What can hang from each mark
j_752: j_486 j_697 j_754
j_95: j_486 j_697 j_752
j_486: j_95 j_752
j_754: j_95
j_536: j_389 j_754
j_389: j_95

Each row was made from one small tree. The marks that hang from a mark follow it in brackets, in the order of their numbers. Every link used is in the known rows. Write each row's tree.
Known rows
j_486(j_95(j_697) j_752): [ 0.07  0.18  0.28  0.31  0.11 -0.02 -0.32  0.06 -0.11  0.21 -0.07  0.18
  0.09  0.06  0.19  0.14  0.01 -0.23  0.05  0.24  0.15  0.21]
j_486(j_95): [ 0.06  0.04  0.24  0.17 -0.11  0.16 -0.02  0.02 -0.19  0.10 -0.25  0.12
  0.11  0.02  0.10  0.16 -0.04 -0.03 -0.06  0.09  0.14  0.04]
j_754(j_95(j_752(j_486))): [ 0.16 -0.29 -0.10  0.05 -0.17  0.08  0.00 -0.02 -0.23  0.08  0.04  0.22
  0.26  0.06 -0.02  0.10  0.00 -0.10  0.10 -0.14  0.05 -0.17]
j_389(j_95(j_486 j_697)): [ 0.29 -0.09  0.01  0.34  0.03 -0.09  0.15  0.14 -0.26  0.17  0.24  0.21
 -0.15 -0.04 -0.01  0.34  0.12 -0.16  0.04  0.61  0.08 -0.02]
j_754(j_95): [ 0.11 -0.12 -0.07  0.16 -0.10  0.31 -0.07  0.06 -0.28  0.05 -0.08  0.26
  0.21  0.03  0.00  0.17  0.12 -0.12 -0.04  0.11  0.06 -0.02]
j_389(j_95(j_486 j_752(j_754))): [ 0.17 -0.27 -0.09  0.11 -0.05 -0.18  0.30 -0.08 -0.21  0.20  0.17  0.09
  0.01  0.03 -0.04  0.23 -0.07 -0.27  0.04  0.05 -0.06 -0.17]
j_752(j_486 j_697 j_754(j_95)): [-0.04 -0.21  0.09 -0.13 -0.22 -0.04 -0.25 -0.32 -0.06 -0.02  0.03 -0.12
  0.21  0.15  0.10 -0.22 -0.07  0.27 -0.05 -0.46 -0.10  0.07]
j_752(j_486 j_754(j_95)): [ 0.07 -0.33  0.05 -0.02 -0.32  0.10 -0.21 -0.26 -0.16  0.04 -0.11  0.04
  0.28  0.08  0.07 -0.06 -0.03  0.04  0.00 -0.30 -0.03 -0.02]
j_752(j_754(j_95(j_486))): [ 0.05 -0.43 -0.15  0.01 -0.22  0.05 -0.15 -0.07 -0.14  0.09 -0.10  0.14
  0.20  0.05  0.00  0.06 -0.14 -0.28 -0.05 -0.07 -0.13 -0.02]
j_95(j_752(j_486)): [ 0.15 -0.03 -0.06  0.10 -0.09 -0.13  0.11 -0.04 -0.20  0.15  0.08  0.20
  0.18 -0.04  0.04  0.15 -0.03  0.02  0.08 -0.20  0.02 -0.09]
j_95(j_486 j_697 j_752): [ 0.23 -0.05 -0.19  0.14  0.08 -0.38  0.11  0.31 -0.11  0.22  0.20  0.34
 -0.05 -0.06 -0.09  0.32 -0.11 -0.39  0.08  0.24 -0.08 -0.04]
j_536(j_389(j_95)): [ 0.33  0.19 -0.05  0.35  0.07  0.40  0.26 -0.03 -0.27  0.13  0.12  0.05
 -0.05 -0.06  0.02  0.37  0.29  0.28 -0.06  0.28  0.15 -0.15]
j_95(j_697 j_752): [ 0.21  0.26 -0.05  0.13  0.14 -0.14  0.12  0.27 -0.07  0.20  0.15  0.33
  0.03 -0.05 -0.02  0.32  0.14 -0.30  0.02  0.07 -0.02  0.01]
j_389(j_95(j_697 j_752)): [ 0.29  0.17  0.08  0.25  0.14 -0.04  0.32  0.16 -0.16  0.19  0.28  0.24
 -0.09 -0.01 -0.08  0.35  0.30 -0.23  0.07  0.30  0.10 -0.11]
j_752(j_486(j_95) j_754): [ 0.04 -0.19  0.30 -0.03 -0.30 -0.07 -0.16 -0.28 -0.11  0.06 -0.26 -0.09
  0.18  0.05  0.18 -0.07 -0.16  0.13 -0.01 -0.34  0.07  0.04]
j_389(j_95(j_697 j_752(j_754))): [ 0.25  0.11  0.11  0.10  0.08 -0.10  0.28  0.03 -0.10  0.22  0.20  0.13
 -0.04  0.00 -0.08  0.27  0.26 -0.27  0.02  0.09  0.02 -0.07]
j_536(j_389(j_95(j_486(j_752))) j_754): [ 0.25  0.06 -0.11  0.37  0.15  0.21  0.20 -0.10 -0.49  0.00  0.24  0.29
 -0.19 -0.07 -0.05  0.38  0.06  0.21  0.08  0.52  0.21  0.10]
j_536(j_389(j_95(j_697 j_752)) j_754): [ 0.38  0.37  0.01  0.14  0.25  0.15  0.49  0.13 -0.38 -0.02  0.27  0.35
 -0.29 -0.09 -0.25  0.48  0.31  0.12  0.05  0.39  0.20  0.01]
j_754(j_95(j_752)): [ 0.12 -0.15 -0.12  0.07 -0.06  0.17  0.06  0.12 -0.21  0.08 -0.03  0.29
  0.24  0.04 -0.06  0.17  0.09 -0.28  0.02 -0.02  0.00 -0.14]
j_389(j_95(j_486(j_752) j_697)): [ 0.22 -0.03  0.02  0.45  0.11 -0.13 -0.03  0.06 -0.24  0.23  0.33  0.25
 -0.08 -0.01  0.06  0.26  0.11 -0.22  0.11  0.63  0.11  0.07]
j_389(j_95): [ 0.21  0.08  0.09  0.33  0.00  0.27  0.23 -0.03 -0.33  0.12  0.11  0.12
  0.01 -0.06  0.04  0.26  0.26  0.03  0.00  0.29  0.15 -0.07]

Write each row's tree
[ 0.16  0.01  0.11  0.12  0.00 -0.13  0.30 -0.19 -0.21  0.11  0.36 -0.02
  0.00  0.06  0.03  0.09  0.10  0.22  0.07 -0.08  0.09 -0.14]
j_389(j_95(j_752(j_486 j_697)))
[ 0.20  0.09 -0.11  0.10  0.05  0.47  0.13  0.06 -0.44 -0.14 -0.04  0.34
 -0.02 -0.05 -0.18  0.28  0.16  0.19 -0.03  0.20  0.17  0.09]
j_536(j_389 j_754(j_95))
[ 0.15 -0.02  0.29  0.15 -0.17 -0.10 -0.12 -0.02 -0.16  0.10 -0.11  0.08
  0.04  0.01  0.12  0.12 -0.03  0.09  0.05  0.09  0.14  0.05]
j_752(j_486(j_95(j_697)))
[-0.11  0.21  0.28  0.24  0.11  0.03 -0.30 -0.15 -0.08  0.17 -0.03  0.01
  0.15  0.13  0.25 -0.08 -0.13  0.08  0.01 -0.03  0.11  0.21]
j_486(j_95 j_752(j_697))
[ 0.15 -0.14 -0.26  0.20  0.06  0.27 -0.08  0.00 -0.46 -0.07  0.08  0.40
 -0.04  0.01 -0.10  0.28 -0.05  0.09  0.05  0.36  0.12  0.11]
j_536(j_389 j_754(j_95(j_486(j_752))))
[-0.05  0.04  0.13 -0.06 -0.12 -0.17 -0.19 -0.30 -0.03  0.04  0.10 -0.14
  0.15  0.03  0.17 -0.18 -0.09  0.36 -0.08 -0.51 -0.08  0.14]
j_752(j_486 j_697 j_754)
[ 0.19 -0.29 -0.17  0.18 -0.06 -0.05 -0.17  0.23 -0.19  0.10  0.04  0.33
  0.04  0.02 -0.06  0.23 -0.01 -0.33  0.01  0.41 -0.04  0.02]
j_754(j_95(j_486 j_697))
[ 0.30  0.27 -0.04  0.15  0.17  0.29  0.54  0.01 -0.46 -0.04  0.17  0.30
 -0.20 -0.10 -0.21  0.45  0.27  0.21  0.04  0.26  0.21 -0.06]
j_536(j_389(j_95(j_752)) j_754)
[ 0.28 -0.01  0.15  0.07 -0.04 -0.25  0.20 -0.10 -0.12  0.17  0.24  0.07
 -0.02  0.01 -0.02  0.19  0.20 -0.10  0.10 -0.02  0.04 -0.09]
j_389(j_95(j_697 j_752(j_486 j_754)))
[ 0.14  0.10  0.07  0.06  0.06  0.18  0.03  0.20 -0.41 -0.13  0.01  0.48
 -0.09 -0.05 -0.19  0.26  0.21 -0.11  0.01  0.32  0.13  0.24]
j_536(j_754(j_95(j_697)))
[ 0.11 -0.07 -0.02 -0.06 -0.14 -0.19  0.05 -0.18 -0.08  0.16  0.02  0.10
  0.20 -0.02  0.05  0.04 -0.07 -0.02  0.05 -0.47 -0.08 -0.07]
j_95(j_752(j_486 j_754))
[-0.05  0.02  0.29  0.18 -0.05  0.07 -0.32 -0.23 -0.09  0.19 -0.23  0.05
  0.24  0.07  0.23 -0.02 -0.11 -0.16 -0.01 -0.16  0.10  0.21]
j_486(j_95 j_752(j_754))
[ 0.20 -0.09 -0.13  0.00  0.01 -0.46  0.04  0.14  0.01  0.23  0.12  0.24
 -0.01 -0.02 -0.08  0.22 -0.15 -0.44  0.01 -0.02 -0.17 -0.01]
j_95(j_486 j_697 j_752(j_754))
[ 0.19  0.04  0.03 -0.05 -0.04 -0.37  0.01 -0.02  0.00  0.17  0.14  0.16
  0.10 -0.01  0.01  0.13  0.00 -0.14  0.06 -0.28 -0.07  0.00]
j_95(j_697 j_752(j_486 j_754))
[-0.05 -0.01 -0.15  0.30  0.09 -0.16 -0.24 -0.02 -0.15  0.18  0.25  0.15
  0.10  0.03  0.19  0.01 -0.23 -0.01  0.03  0.10 -0.03  0.18]
j_95(j_486(j_752(j_697)))
[-0.11  0.03  0.04  0.10  0.07  0.07 -0.40 -0.24 -0.04  0.13  0.09  0.04
  0.26  0.14  0.17 -0.18 -0.03 -0.03 -0.05 -0.26 -0.04  0.20]
j_486(j_752(j_697 j_754(j_95)))
[ 0.20 -0.13  0.09  0.10 -0.12 -0.07  0.25 -0.27 -0.20  0.16  0.15  0.04
  0.08  0.01  0.03  0.14  0.12  0.02  0.07 -0.20  0.06 -0.17]
j_389(j_95(j_752(j_486 j_754)))
[ 0.19  0.03  0.06  0.08 -0.02  0.03  0.33 -0.13 -0.18  0.17  0.09  0.08
  0.06 -0.02 -0.04  0.19  0.17 -0.15  0.01 -0.07  0.03 -0.13]
j_389(j_95(j_752(j_754)))
[-0.01 -0.12 -0.17 -0.11  0.00 -0.39  0.08 -0.03  0.03  0.15  0.17  0.08
  0.07  0.03  0.01  0.02 -0.30 -0.16 -0.05 -0.34 -0.23 -0.02]
j_95(j_486 j_752(j_697 j_754))
[ 0.36  0.24 -0.01  0.13  0.14  0.06  0.33  0.00 -0.05  0.21  0.22  0.08
 -0.06  0.00 -0.10  0.33  0.27 -0.02 -0.03  0.08  0.03 -0.18]
j_536(j_389(j_95(j_697 j_752(j_754))))
[ 0.05  0.10 -0.04  0.02 -0.03 -0.23  0.09 -0.07 -0.08  0.11  0.22  0.05
  0.13  0.03  0.08 -0.01 -0.08  0.18  0.03 -0.33 -0.02 -0.04]
j_95(j_752(j_486 j_697))
[ 0.24  0.10  0.00  0.08  0.00 -0.28  0.06  0.12 -0.10  0.16  0.20  0.27
  0.06 -0.06  0.02  0.19  0.06 -0.11  0.09 -0.04  0.00 -0.03]
j_95(j_697 j_752(j_486))
[ 0.10  0.10  0.26 -0.08 -0.04 -0.20  0.03  0.07  0.03  0.17 -0.18  0.12
  0.04  0.06 -0.03  0.15 -0.06 -0.32 -0.04 -0.15 -0.01  0.02]
j_486(j_95(j_697 j_752(j_754)))
[ 0.01  0.02  0.01 -0.15 -0.06 -0.32  0.03 -0.25  0.00  0.10  0.14 -0.07
  0.17  0.06  0.09 -0.13 -0.16  0.17 -0.02 -0.58 -0.12  0.00]
j_95(j_752(j_486 j_697 j_754))
